Each row was made from one small tree. The marks that hang from a mark follow it in brackets, in the order of their numbers. Every link used is in the known rows. Write each row's tree.
Known rows
Q_649(Q_140(Q_719(Q_482))): [ 0.921  3.259  0.269  0.971  0.804 -0.877 -2.272  1.335  3.673  0.997
 -1.321 -1.152 -2.019 -2.042 -1.393  2.313  1.135  1.048 -0.252]
Q_850(Q_719): [-0.487  3.770  0.552  2.202 -3.115 -2.613  0.168 -0.214  1.570  0.425
  1.113 -2.019  0.498 -0.698  1.418  0.281  0.635 -0.258  0.730]
Q_719(Q_140 Q_482(Q_955) Q_850): [ 2.439 -3.116 -0.168 -2.213  1.560  0.998  1.950 -0.188 -4.786 -1.095
 -2.398  1.164 -0.220 -0.600  1.279  0.028 -0.472  2.528 -0.880]
Q_140(Q_719(Q_850)): [-2.873  2.965  0.417  2.034 -1.908 -2.132 -2.675  2.938 -1.181  0.040
  2.048  0.581 -1.449 -0.062  1.426 -0.140 -1.386 -1.488  2.144]
Q_421(Q_649(Q_140(Q_719(Q_482)))): [ 3.057  2.395  0.514  0.034  1.647 -1.317 -3.315 -1.107  2.285  1.093
 -1.647 -2.335 -1.941  0.504 -2.393  3.364  1.356  1.495 -0.936]
Q_719(Q_140 Q_482 Q_850(Q_649)): [ 0.476  0.264  0.770 -0.134  2.468  0.380  1.677 -1.159 -4.759 -1.360
 -2.901  0.279 -1.055  3.058  2.989 -1.004 -1.959  0.814  3.006]
Q_955(Q_10): [-2.895  2.059 -0.228  3.351 -1.701 -0.931 -1.415  2.353  1.771  1.119
  4.714 -1.290 -0.296 -1.299  0.231  0.198 -0.561 -1.728  0.498]
Q_614(Q_10 Q_482(Q_719(Q_850) Q_955)): [-0.378 -1.282 -0.697 -3.986  0.661  1.135  1.994 -2.539 -1.397  0.103
  1.392  0.567 -0.002  0.485  0.528 -1.508  2.050  0.795  0.152]
Q_140(Q_719(Q_482)): [ 0.464  2.463  0.566  0.437 -0.704 -2.203 -2.294  0.854  1.764 -0.241
 -0.389 -1.662 -1.256 -2.369  0.108  0.953  0.759 -0.375 -0.037]
Q_614(Q_10 Q_482): [-0.157  2.600 -0.494 -0.698  1.154  0.144  1.464 -3.259  1.466  2.223
  2.596 -2.124 -2.625  0.214  0.955 -0.866  2.146  1.736  2.179]
Q_719(Q_482(Q_955) Q_850(Q_649(Q_140))): [ 2.222  0.246  0.048 -0.718  1.125  2.579  1.744 -2.120  1.045 -0.599
 -2.812  0.730 -1.768  3.647  0.716  1.291 -0.785  2.322  0.093]
Q_719(Q_140 Q_482(Q_955)): [ 3.556 -3.465 -0.212 -1.813  1.808  0.839  1.103 -0.788 -0.979 -0.325
 -2.431  0.435  0.445 -2.297 -0.960  0.416  0.696  2.280 -1.931]
Q_719(Q_140): [-0.612 -0.419  0.178  1.853  1.314 -0.372 -0.727  0.543 -0.514  1.255
  0.674  0.695  0.180 -1.275 -0.090 -0.467 -0.380  0.482  1.690]
Q_649(Q_140(Q_719(Q_482(Q_955(Q_10))))): [ 1.038  0.918 -0.998  0.492 -1.048  0.290 -1.687  4.192  3.360  0.196
  0.052 -0.996 -1.258 -3.027 -3.766  2.835  0.771 -0.475 -3.652]
Q_482(Q_719(Q_140 Q_850) Q_955(Q_10)): [-2.620 -3.841 -0.679 -0.192 -0.094  0.671 -0.281  4.157 -4.230 -0.967
  1.655  2.676  2.841 -1.515 -1.098 -1.075 -1.228 -2.338 -1.209]
Q_614(Q_482(Q_719(Q_850) Q_955)): [-1.339 -2.392  0.360 -1.813 -0.849  0.703  1.190 -2.828 -0.261 -0.087
  0.922  1.175  1.276  0.046  2.120 -1.684 -0.023  0.722 -0.487]
Q_421(Q_649): [ 0.942  0.852  0.711  1.189  0.071 -1.204 -2.494 -3.135  1.254  1.514
  2.108 -1.625 -0.255  1.894 -0.179  1.020  0.428  0.567  0.707]
Q_649(Q_140(Q_719)): [-1.481  3.374 -0.026  3.056 -0.396 -0.857 -3.371  2.560  4.659  2.007
  1.028  0.199 -1.614 -1.196 -2.183  1.730  0.333 -0.341  0.956]
Q_649(Q_140): [-0.823  2.467  0.048  2.871  0.677  0.623 -1.407 -0.108  4.567  2.537
  1.762  0.090 -1.190 -0.338 -0.788  1.417  0.672  1.774  1.272]
Q_850(Q_719(Q_140)): [ 0.062  1.829  0.268  1.830 -1.062 -2.056  0.861  0.983 -1.651  0.360
 -0.699 -0.844  0.995 -1.160  0.610 -0.379 -0.015 -0.029  1.104]
Q_850(Q_649 Q_719(Q_482)): [ 1.876  3.970  0.941  0.728 -2.044 -1.981  1.598 -2.775  1.219 -1.393
 -2.732 -3.264 -0.269  2.037  2.225  0.138  0.348 -0.314  0.876]
Q_421(Q_649(Q_140(Q_719))): [ 0.659  2.734  0.260  2.038  0.552 -1.270 -4.429 -0.039  3.289  2.132
  0.588 -0.930 -1.559  1.223 -3.139  2.624  0.592 -0.026  0.192]

Which tree is each row?
[-2.806 -0.943  0.992  0.813  1.817  0.212 -0.514  0.283 -3.326 -1.098
 -1.169  2.478  1.998  2.815  1.323 -2.308 -2.076 -2.384  3.487] => Q_482(Q_719(Q_140 Q_850(Q_649)))
[-0.433 -0.835 -0.443 -2.200  3.699  0.276  1.005 -1.910 -1.256  1.405
  0.321 -0.109  0.563 -1.284 -0.904 -2.074  2.384  0.523  1.729] => Q_614(Q_10 Q_482(Q_719(Q_140)))
[-1.027 -1.085  0.108  0.080  0.167  2.287 -0.461 -0.522  2.398 -0.260
 -1.081  2.867  1.131  3.533 -1.063  0.001 -0.835 -0.703  0.577] => Q_482(Q_719(Q_850(Q_649(Q_140))) Q_955)
[ 1.348 -3.760 -1.089 -3.872  3.084  1.459  1.738 -2.008 -0.691  0.767
 -0.478  0.862  1.187 -1.446 -2.492 -1.697  2.664  0.867 -0.832] => Q_614(Q_10 Q_482(Q_719(Q_140) Q_955))
[ 2.363 -2.605  0.173 -1.645  1.732  1.519  2.352 -1.366 -4.194 -1.886
 -3.882  1.450 -0.327  2.928  1.569 -0.738 -1.725  1.227  0.489] => Q_719(Q_140 Q_482(Q_955) Q_850(Q_649))
[ 4.366 -1.293 -0.091 -1.843 -0.723 -0.855  2.615 -0.352 -1.926 -1.147
 -3.877 -1.236  1.323 -2.287 -0.366  0.518  1.206  1.751 -2.737] => Q_850(Q_719(Q_140 Q_482(Q_955)))
[-3.019 -1.947 -0.280 -0.765 -1.762  0.543  1.091  0.152 -1.074 -0.433
  3.346  0.353  1.471 -0.667  1.381 -1.528 -0.660 -1.286 -1.553] => Q_614(Q_482(Q_719(Q_850) Q_955(Q_10)))
[-2.527  3.812  0.006  2.613 -0.375 -0.695 -2.505  3.297  0.696  1.227
  1.193  0.954 -2.265  0.303  0.046  1.379 -0.849  0.040  2.000] => Q_649(Q_140(Q_719(Q_850)))
[-3.147 -1.341  0.026  0.598 -2.225  0.837 -0.582  2.074 -0.483 -1.813
  1.936  1.582  2.112  2.464 -0.237 -1.184 -1.926 -4.204 -0.082] => Q_482(Q_719(Q_850(Q_649)) Q_955(Q_10))
[-0.169 -2.852  0.241 -1.509 -0.658  0.604  0.341 -3.333  3.614  0.601
  0.895  0.375  1.867 -1.552 -0.091 -1.391  1.266  0.510 -1.851] => Q_614(Q_482(Q_719 Q_955))
[ 0.690 -0.364  0.482 -0.615  2.410 -0.338  1.268 -0.220 -5.296 -0.528
 -1.449  0.222 -0.839 -0.420  3.072 -0.131 -0.897  2.122  1.657] => Q_719(Q_140 Q_482 Q_850)
[-0.922 -0.830 -0.744  0.977 -2.198  0.844  1.333 -0.546  2.303  1.168
  3.557 -1.351 -0.615 -1.082  0.243 -0.588 -0.234  0.106 -2.059] => Q_614(Q_482(Q_955(Q_10)))
[ 2.573 -0.936 -0.859 -0.717 -1.589 -0.875  2.556  2.540 -2.768 -1.387
 -1.770 -2.124  1.421 -3.030 -1.023  0.759  0.475 -0.257 -3.603] => Q_850(Q_719(Q_140 Q_482(Q_955(Q_10))))
[ 0.084 -4.833 -0.149 -0.994  0.895  0.636 -1.050  0.717  0.477 -0.062
 -0.749  2.580  3.402 -2.355 -2.687 -0.889  0.496 -0.772 -1.454] => Q_482(Q_719(Q_140) Q_955)
[-2.764  1.757  0.842  1.635  0.996  1.113 -1.121 -0.520  1.735  0.175
 -0.353  1.965  0.466  3.689  0.653 -0.177 -0.951 -1.055  3.037] => Q_482(Q_719(Q_850(Q_649(Q_140))))
[-0.826 -4.220  0.067 -1.379  0.854  0.702 -0.314  1.416 -3.355 -0.782
 -0.405  3.399  2.873 -0.848 -0.404 -1.309 -0.637 -0.413 -0.239] => Q_482(Q_719(Q_140 Q_850) Q_955)
[-1.806 -2.327 -0.350 -0.354 -1.817  0.525  0.225 -0.375  2.870  0.434
  3.010 -0.443  1.959 -2.334 -0.774 -1.154  0.525 -1.498 -2.743] => Q_614(Q_482(Q_719 Q_955(Q_10)))
[ 1.416 -0.958 -0.566 -0.310 -1.561  0.341  0.363  0.869  1.320 -0.449
  1.426 -1.610 -0.121 -2.386 -0.725  1.231  0.582  0.024 -3.113] => Q_719(Q_482(Q_955(Q_10)))
[-1.981  3.361  0.428  2.835  0.659  1.450 -0.056 -0.697  1.352  0.866
  0.260  1.122 -2.019  4.600  1.499  0.307 -1.821  0.589  3.745] => Q_719(Q_850(Q_649(Q_140)))
[ 2.297 -0.369 -0.140 -1.233 -1.402 -0.971 -1.603  0.808  2.256 -0.798
 -1.352 -0.671 -0.586 -2.618 -1.542  1.092  0.990 -0.125 -2.539] => Q_140(Q_719(Q_482(Q_955)))
[ 2.106  1.483 -0.210  0.118 -3.817 -0.831  2.276  0.289  0.886 -2.125
 -1.438 -3.043  0.624  1.046 -0.145  0.630 -0.277 -1.981 -2.392] => Q_850(Q_649 Q_719(Q_482(Q_955(Q_10))))
[-2.152  2.040  0.092 -1.749  1.501  0.604  1.613 -3.588 -1.408 -0.106
  0.844 -0.369 -1.023  4.322  2.247 -2.476  0.546 -0.972  4.036] => Q_614(Q_10 Q_482(Q_719(Q_850(Q_649))))
[ 0.788 -2.493 -0.805 -1.046  0.693  0.722  1.918  2.751 -5.636 -1.332
 -0.091  0.309 -0.075 -1.423  0.576  0.192 -1.364  0.598 -1.767] => Q_719(Q_140 Q_482(Q_955(Q_10)) Q_850)
[ 0.998  0.526  0.441 -1.020 -1.369 -0.202 -0.380  0.338 -0.835 -2.402
 -2.591  0.346 -1.430  2.486  0.735 -0.043 -1.444 -1.289 -0.008] => Q_140(Q_719(Q_482(Q_955) Q_850(Q_649)))
